Every row comes from one small tree of marks. The marks that hang from a mark follow it in brackets, in alphabetical order. Every link used is in the known rows. Which tree was each row made from?
Known rows
gusatiz(kepubi robib tizom zurib(tobo)): [ 38  13  24 -26   9 -38  10   9  31  34 -18 -51  15  -8 -17  17 -17]
tizom(gusatiz tobo(zurib)): [ 17   8  25   4  -5 -15  -7  -8  16  42  11  18  -5   9  -1   7  10]
robib(tobo): [16 12  1 -6 -6  3 11  5  3 14 -5 23 -2  0 27  5 11]
gusatiz(kepubi robib tizom(tobo) zurib): [ 31  15  30 -30  18 -28  17  10  43  26 -10 -43   3 -14 -20  12 -11]
zurib(tobo(kepubi tizom(gusatiz(robib)))): [ 14   1  15 -15  -9 -35 -21   9 -13  43   0  11  15   5 -16  21   6]
zurib(tobo(kepubi tizom)): [ 12   0   8  -7 -14 -19 -18   9  -5  39   0  29  13   4   4  22   8]
zurib(tobo): [ 17   6   9   3 -16  -6   0  -2   1  34  -2  24  12   1  12  14  -1]
tizom(tobo(kepubi zurib)): [ 20  10  16  -2  -4  -1 -13   6  32  50  14  49  -1   3   8  16  13]
gusatiz(tizom): [ -7   2  16  -6  -5 -15  15   0  -1   5  -6  -2   4   4  20   6  -7]
robib(gusatiz(kepubi zurib(tobo(tizom)))): [ 15   9  25  -4   0 -38  10  -1  -2  14 -10 -27  15   9  12  19   5]
gusatiz(kepubi robib): [  5  10  16 -22  14 -16  18   7  21  11   1 -15  19   9 -22   8  -7]
tobo(tizom(gusatiz(robib zurib))): [  2 -10  23 -18  10 -34   7   4 -16  -3   6 -33   6   6 -25   1  16]
gusatiz(kepubi robib zurib): [ 23   3  20 -25  21 -21  19   7  28   7  -2 -37  16  -2 -24   8  -8]
robib(gusatiz(tizom) tobo(kepubi zurib)): [ 19  25  15  -6  -8 -35  -1  10  -1  37 -11  11   1  14  46  18  21]
gusatiz(kepubi zurib): [ 18  -5  16 -10  13 -12  13  -1  25   5  -5 -20  12   0   4  11 -14]
robib(gusatiz(kepubi tizom zurib) tobo): [ 25  23  20 -12   3 -36  21   4   5  12 -25 -34   2   1  39  16   2]
zurib(gusatiz(kepubi robib tizom)): [  1  17  29 -15   7 -40  19  -9  21  21 -11 -26  21  10   3   6  -4]
tobo(kepubi tizom zurib(gusatiz)): [  2   0  19  -3  -2 -35 -18  -1  15  35  11  19  14  27  11  10  34]
tobo(tizom): [-12  -6  11  -6  -1 -11   8   3  -9  -7   8   4   4  13   1   2  19]
tobo(kepubi): [-2 -6  8 -8 -1 -7 -5  7 -1 18  5 37 14  2 13 17 -6]

Which tree is each row?
[  6   4  22 -12   4 -40 -13   4  16  36  13   8  17  26  -7   8  38]  tobo(kepubi tizom zurib(gusatiz(robib)))
[ 26  19  15  -9   5 -25  19   3   5  10 -17 -18   5   2  33  15   8]  robib(gusatiz(kepubi zurib) tobo)
[ 27  11  29 -23  10 -21  19  10  23  20  -4 -25  -3 -19 -14   6   3]  gusatiz(robib tizom(tobo) zurib)
[  9  15  17 -17   1 -29   7   1   4  25  -2   9  15   6   6   5  25]  zurib(gusatiz(robib(tobo(kepubi tizom))))
[ 35   6  19 -26  12 -31   5  10  26  26  -5 -41  17  -1 -32  14   2]  gusatiz(kepubi robib zurib(tobo(tizom)))
[ 18   1  24 -23  12 -27  22   9   8   4  -6 -39   6 -10 -11   3  -2]  gusatiz(robib tizom zurib)
[ 28   8  27 -28  11 -24   7  15  23  30  -4 -14   1 -22 -14  13  -2]  gusatiz(robib tizom(tobo(kepubi)) zurib)
[ 27  -2  24 -13   2 -34   3  -1  -8  27  -2 -23  13  -5 -21   9  -6]  tizom(gusatiz(robib zurib(tobo)))
[ 12   2  15  -5 -11 -30 -11  -2  -5  32  -4  -5  11  11  -6  16   2]  zurib(tobo(tizom(gusatiz(kepubi))))
[  3  13  24 -12   8 -30  19  -9  20  19  -3 -10  25  12  -2   5   2]  zurib(gusatiz(kepubi robib))
[ 27   2  29 -22   9 -27  -7   7   9  40   5   5   3 -17 -24  17  -4]  tizom(gusatiz(robib zurib) tobo(kepubi))
[ 13  12  20  -6  -5 -14  -6   6  26  42   1  23  -4   1  16  14   3]  gusatiz(tizom(tobo(kepubi zurib)))
[ 16  19  23 -13  -4 -43   1  -6  18  43  -7 -15  25  13 -12  12  15]  zurib(gusatiz(kepubi robib) tobo(tizom))
[ 22  25  27 -12  -7 -46   6  -9  24  52 -18 -19  25   6   4  15  -6]  zurib(gusatiz(kepubi robib tizom) tobo)
[ 32   4  10 -31  13 -20   5  21   8  15  -2 -13   4 -10 -13   8  22]  gusatiz(robib(tobo(kepubi tizom)) zurib)
[ 33   0  16 -24   5 -28  -4  16   6  30   1 -12  15  -9 -25  16  12]  gusatiz(robib zurib(tobo(kepubi tizom)))
[  3  -5  11  -7   0 -21 -19  11  11  27  15  20   7  24   1  12  28]  tobo(kepubi tizom zurib)
[  6   5  25  -4   8 -29  22  -4   0  -1  -7 -24  15   8  17  15  -4]  robib(gusatiz(kepubi zurib))
